What can hang from each mark:
sotat: bebaku vesum
kiziv: vesum
bebaku: fifato labo mavuzu sotat
mavuzu: bebaku risomu
risomu: mavuzu
vesum: kiziv sotat

Every row comes from one small tree of marks. The marks that hang from a mark follow it in brackets, in alphabetical order. Every link used is in the known rows. Which tree was each row made from?
Known rows:
sotat(bebaku(fifato mavuzu(risomu)) vesum): [-25.1 -27.7   9.3  27.4  18.4  -7.1 -38.4 -33.1   3.3  51.7 -42.7  17.9
  -1.1  14.3  34.3  47.8 -25.9 -13.5  46.6  26.2  11.9]
mavuzu(bebaku(fifato labo sotat) risomu): [ 10.8   5.8 -10.6 -24.3 -35.7  20.9  15.2 -31.3  -3.9 -13.2  -4.5  -4.7
   5.7  -4.6 -33.6   7.6   9.4 -22.8 -25.4  17.1  24.4]
kiziv(vesum): [ 22.5  16.1   8.5  31.8   4.0 -29.2   6.3 -10.1   4.8  36.4   9.6   1.9
 -28.6  25.9 -13.2   1.3 -19.9   8.7   7.0  22.1  -6.8]
sotat(bebaku(fifato) vesum(kiziv)): [-20.3 -27.6  32.8  11.6  -1.7 -20.9 -29.7  -7.1 -12.2  -2.2 -27.4  16.6
  17.0  17.1  59.0  -5.6 -28.2 -13.0  15.6 -14.7  -5.3]
sotat(bebaku(labo mavuzu) vesum(kiziv)): [-38.3 -20.6   0.9  20.7  12.7  -6.8 -24.3  27.0 -17.7  -4.4   5.4  -4.2
  27.7  21.3  36.3   7.7  15.9  26.7 -14.0 -14.7 -14.5]
mavuzu(bebaku(fifato sotat) risomu): [ 19.2   3.1  12.9 -12.5 -40.9  21.4   4.3 -35.2  12.8   6.2 -11.4   1.1
  -5.3 -19.2 -27.2   8.9  -5.5 -34.7  10.2   7.0   4.9]
vesum(kiziv sotat(bebaku(labo))): [ 12.7  -2.4  -7.8  -6.3  14.9   3.0  43.1  -0.5 -41.5 -35.1  -0.1 -16.3
  -2.9  19.1  20.9   2.0  20.2  25.8 -35.2 -17.9 -37.3]
mavuzu(bebaku(fifato labo sotat)): [ -0.4  11.6 -26.6 -31.9  -9.7  13.8  19.7   1.5  17.9 -14.3  20.5  -5.5
 -14.3 -20.6 -30.0  -7.1  11.2 -12.9 -18.8   0.4  21.9]
bebaku(fifato sotat(vesum)): [  0.4   0.3   6.2 -25.6   8.2 -12.3 -18.1   3.1  12.1   3.6  -6.1  15.9
   0.0  -8.3  -4.9 -30.6 -25.7 -12.3  47.9  -2.4  24.9]
bebaku(fifato labo mavuzu sotat): [ 18.8   5.7 -21.3  -8.9  38.7  14.4   9.3  -2.1  20.8  15.6  14.1   0.6
  -9.7   3.8  -9.1  21.5  19.2  12.0  11.3  23.3  46.9]
bebaku(sotat(vesum)): [ -8.2  22.5  12.6 -11.9  -8.1 -14.8 -18.3  17.0   5.1  -5.4   9.4   3.0
  -4.6 -11.8 -22.6 -46.2  -6.8  -0.4  42.9 -28.0  -9.0]
bebaku(labo): [  3.6  22.6   0.2   1.4  31.4  -7.5   6.4  -4.3  -7.3  -0.2  24.5  11.3
 -15.7  19.6 -26.3  -9.3 -20.3  13.3 -18.3  -4.2 -12.3]
bebaku(labo sotat): [ 15.2  30.2  -3.9 -23.0   8.1   5.5  21.4   2.1 -14.3 -18.8  37.2 -11.3
 -19.6   2.0 -32.5 -29.8   9.8   9.4   0.5 -12.2   1.3]
bebaku(fifato mavuzu(risomu) sotat(vesum)): [ 11.8  -3.3  15.1   0.6   1.3  13.6 -38.9 -18.2  24.6  44.4 -25.6  14.8
  18.1  -2.9   1.8   9.0 -11.9 -10.3  55.7  22.8  40.7]
mavuzu(bebaku risomu): [  4.4   6.1  18.7  15.6 -32.0   6.2   0.1 -15.0  13.2  16.8   3.8   1.6
   4.8   1.9 -40.2   5.1 -18.7 -23.0  -2.1  -3.5 -43.2]
vesum(kiziv sotat(bebaku(mavuzu))): [ 27.4 -16.3   0.6  30.7  32.2   7.3  21.5  12.9   0.3  12.2 -18.3  -4.4
   8.3   8.1  32.7  36.7  28.8  29.7   6.8 -21.9 -43.1]
sotat(bebaku(labo) vesum(kiziv)): [-37.1  -9.9  19.0   1.1  -2.4 -12.6 -13.1  16.5 -39.4 -37.8  11.5  -7.5
  19.2  22.2  32.0 -27.0  -5.2  17.8 -23.9 -26.4 -19.3]
vesum(kiziv sotat(bebaku(fifato mavuzu))): [ 29.9 -33.9  -5.7  27.9  40.8  10.8  17.5  -3.4   7.9  21.0 -35.0   3.0
   2.0   7.4  58.6  44.6  10.6  12.0  10.8  12.6 -12.2]
risomu(mavuzu(bebaku(fifato labo sotat))): [ 12.1  12.5 -27.1  -3.8 -29.2   1.3  17.4  12.9   9.4 -26.8  16.2  -8.9
 -18.2 -53.2 -26.6  -2.4   9.5  -8.6 -43.7   0.6  -5.2]

Which tree is each row?
[ 16.5  -7.0  23.7   4.4  -6.0   8.5 -33.6  33.3  24.6  17.1  -6.5  -3.3
  39.0  -9.8  25.7 -17.9   2.8   7.8  38.5   0.6  31.6] | bebaku(fifato mavuzu sotat(vesum(kiziv)))
[ -7.6 -14.1  19.7 -17.3 -57.5   6.9 -23.6  22.7  30.7 -12.5   0.1  -6.9
  35.9 -27.9   5.1 -46.6   6.2 -17.6   2.3 -22.4   3.5] | mavuzu(bebaku(fifato sotat(vesum(kiziv))))
[ -9.3 -23.6  -9.1  24.9  37.2   7.6  -6.6 -52.3 -14.6  37.8 -21.0   7.5
 -17.5  26.4  24.5  74.6  -4.8  -1.2   1.5  34.9  31.3] | sotat(bebaku(fifato labo mavuzu(risomu)))
[ 41.4   0.5  13.7  11.9  16.7  24.0 -13.2 -30.6  17.5  46.8 -18.1   5.4
  -2.9   2.8  -1.8  36.3   2.5 -12.1  40.3  25.9  41.3] | bebaku(fifato mavuzu(risomu) sotat)
[ 27.7 -15.2   4.1  11.6  14.0  -8.6  32.4   6.5 -28.9 -15.8 -14.4  -6.2
  -2.6  10.8  26.6  -1.9   8.4  12.5  -5.9 -31.8 -53.3] | vesum(kiziv sotat(bebaku))
[-37.6  -9.8  -2.9  31.3  37.8 -26.2 -19.9  14.0  12.8  31.0 -13.0  16.7
 -18.4   2.6  22.0  23.7   1.0   6.9  38.2 -14.0 -31.9] | sotat(bebaku(mavuzu) vesum)
[-16.7  14.4  29.0 -13.6 -64.7   1.3 -12.1  42.0  14.5 -27.0  20.5 -12.6
  39.1 -30.6 -14.4 -59.9  17.3  -7.0  -6.3 -41.8 -36.0] | mavuzu(bebaku(sotat(vesum(kiziv))))
[ 13.7  20.6   9.2  -5.3 -51.4  15.9  14.4 -16.6   7.9  -2.9   8.0  -7.2
  -5.6 -16.3 -44.3  -9.2  12.1 -22.2  -0.6 -20.4 -32.7] | mavuzu(bebaku(sotat) risomu)
[ 23.2  18.3  -5.2 -19.6  12.8   9.7  14.7 -16.1  -5.1 -12.2  13.3   2.1
 -18.5   0.9 -16.1 -13.1  -6.3  -3.1   1.3  15.4  32.4] | bebaku(fifato labo sotat)
[ 15.8  -2.9  41.6 -14.9 -23.8   3.0 -27.3  13.0   7.6  -9.2  -6.3   0.7
  30.4  -1.9  20.4 -50.7 -19.4  -8.0  26.4  -9.6  24.4] | bebaku(fifato sotat(vesum(kiziv)))
[ 19.7  35.5  -7.0  21.6 -44.6 -10.8  29.8  24.3  25.0 -12.9  24.3 -11.0
 -30.0 -64.5 -42.6 -16.4   8.3 -12.7 -19.4 -46.4 -61.7] | risomu(mavuzu(bebaku(sotat)))
[  9.9  -4.1 -13.6  12.9  59.3   9.7 -14.1  -0.2  22.0  34.4   4.2  14.4
  -8.5  18.0   0.3  45.0 -10.1   7.2  -3.3  36.0  36.4] | bebaku(fifato labo mavuzu)
[ -0.6   8.8  13.8  -8.5  -6.3  10.0 -20.8  42.6  -0.6 -15.9  29.0  -9.7
  44.0   0.5  -4.1 -38.1  28.1  30.5  -7.0 -17.5  19.5] | bebaku(labo mavuzu sotat(vesum(kiziv)))
[ -3.2  29.3 -18.9  21.7 -20.5  -8.4  10.9  30.1   0.5 -17.9  29.6  -7.2
 -19.5 -38.9 -40.4  -1.0  -0.8  12.1 -64.6 -15.7 -43.7] | risomu(mavuzu(bebaku(labo)))
[ 15.9 -18.1 -19.8  19.1  35.0  11.7  29.9  18.1 -15.4 -12.2  -6.4 -11.2
   8.5  16.0  19.0  35.0  42.6  38.2 -29.0  -2.9 -25.2] | vesum(kiziv sotat(bebaku(labo mavuzu)))
[ -1.6  -8.9  -8.6  -7.9 -22.6  14.1  -8.9 -30.6  -4.3   7.3  -0.1   5.3
   4.9   1.6 -20.1  19.6 -22.6 -15.4 -33.5  37.4  14.0] | mavuzu(bebaku(fifato labo) risomu)
[-46.8 -23.7 -14.0 -10.2  31.7 -22.8 -14.6 -14.2 -23.8  -5.4 -14.5  13.6
 -17.8  21.0  25.5   8.2 -25.4  -7.3   6.4  15.7  17.0] | sotat(bebaku(fifato labo) vesum)
[-32.8   0.2 -28.4 -41.3 -28.3   4.0  -4.8  15.3  16.9 -27.0  10.7  -1.9
  12.5 -23.3 -25.2 -27.2   5.3 -15.6 -11.8   4.1  25.2] | mavuzu(bebaku(fifato labo sotat(vesum)))
[-42.2  -6.5  -1.9  17.7   6.6  -3.8 -25.7 -16.9 -21.3  24.8  -8.4   7.8
  -2.7  21.8  -2.6  39.5   3.1  14.7  10.9  13.3   0.6] | sotat(bebaku(labo mavuzu(risomu)) vesum)
[-40.8  19.3 -21.2 -36.3 -34.2   1.1  -1.2  32.6   7.3 -37.4  25.4  -8.2
   0.4 -25.9 -43.1 -45.7  18.4  -3.6 -18.3 -26.1  -6.9] | mavuzu(bebaku(labo sotat(vesum)))
[-15.8  -7.4 -17.4   0.9  44.0 -12.8  12.8 -28.8 -20.5  -0.9  -4.8   8.2
 -38.1  22.2  15.5  28.7 -17.2  -8.4  -8.8  10.7  11.4] | sotat(bebaku(fifato labo))
[ 21.8 -31.7 -15.9  -6.0  28.0   4.8  26.2 -14.1 -33.8 -26.9 -19.2  -7.2
  10.5  23.8  37.8  15.3   1.8  12.8 -24.3  19.0   5.0] | vesum(kiziv sotat(bebaku(fifato labo)))
[ -0.5  -0.3  19.8 -30.3 -16.3   5.3 -24.1  17.9  -9.0 -30.4  11.2  -7.5
  40.8   4.8   9.7 -56.8  -3.4   2.0  -6.8   3.8  45.6] | bebaku(fifato labo sotat(vesum(kiziv)))
[ 17.4 -14.1 -32.9  23.8  25.5 -30.7  50.4 -22.5 -20.0  18.7 -23.9  -1.2
 -47.1  17.6  10.9  33.5   3.4  18.2   8.4  18.7 -34.1] | kiziv(vesum(sotat(bebaku)))
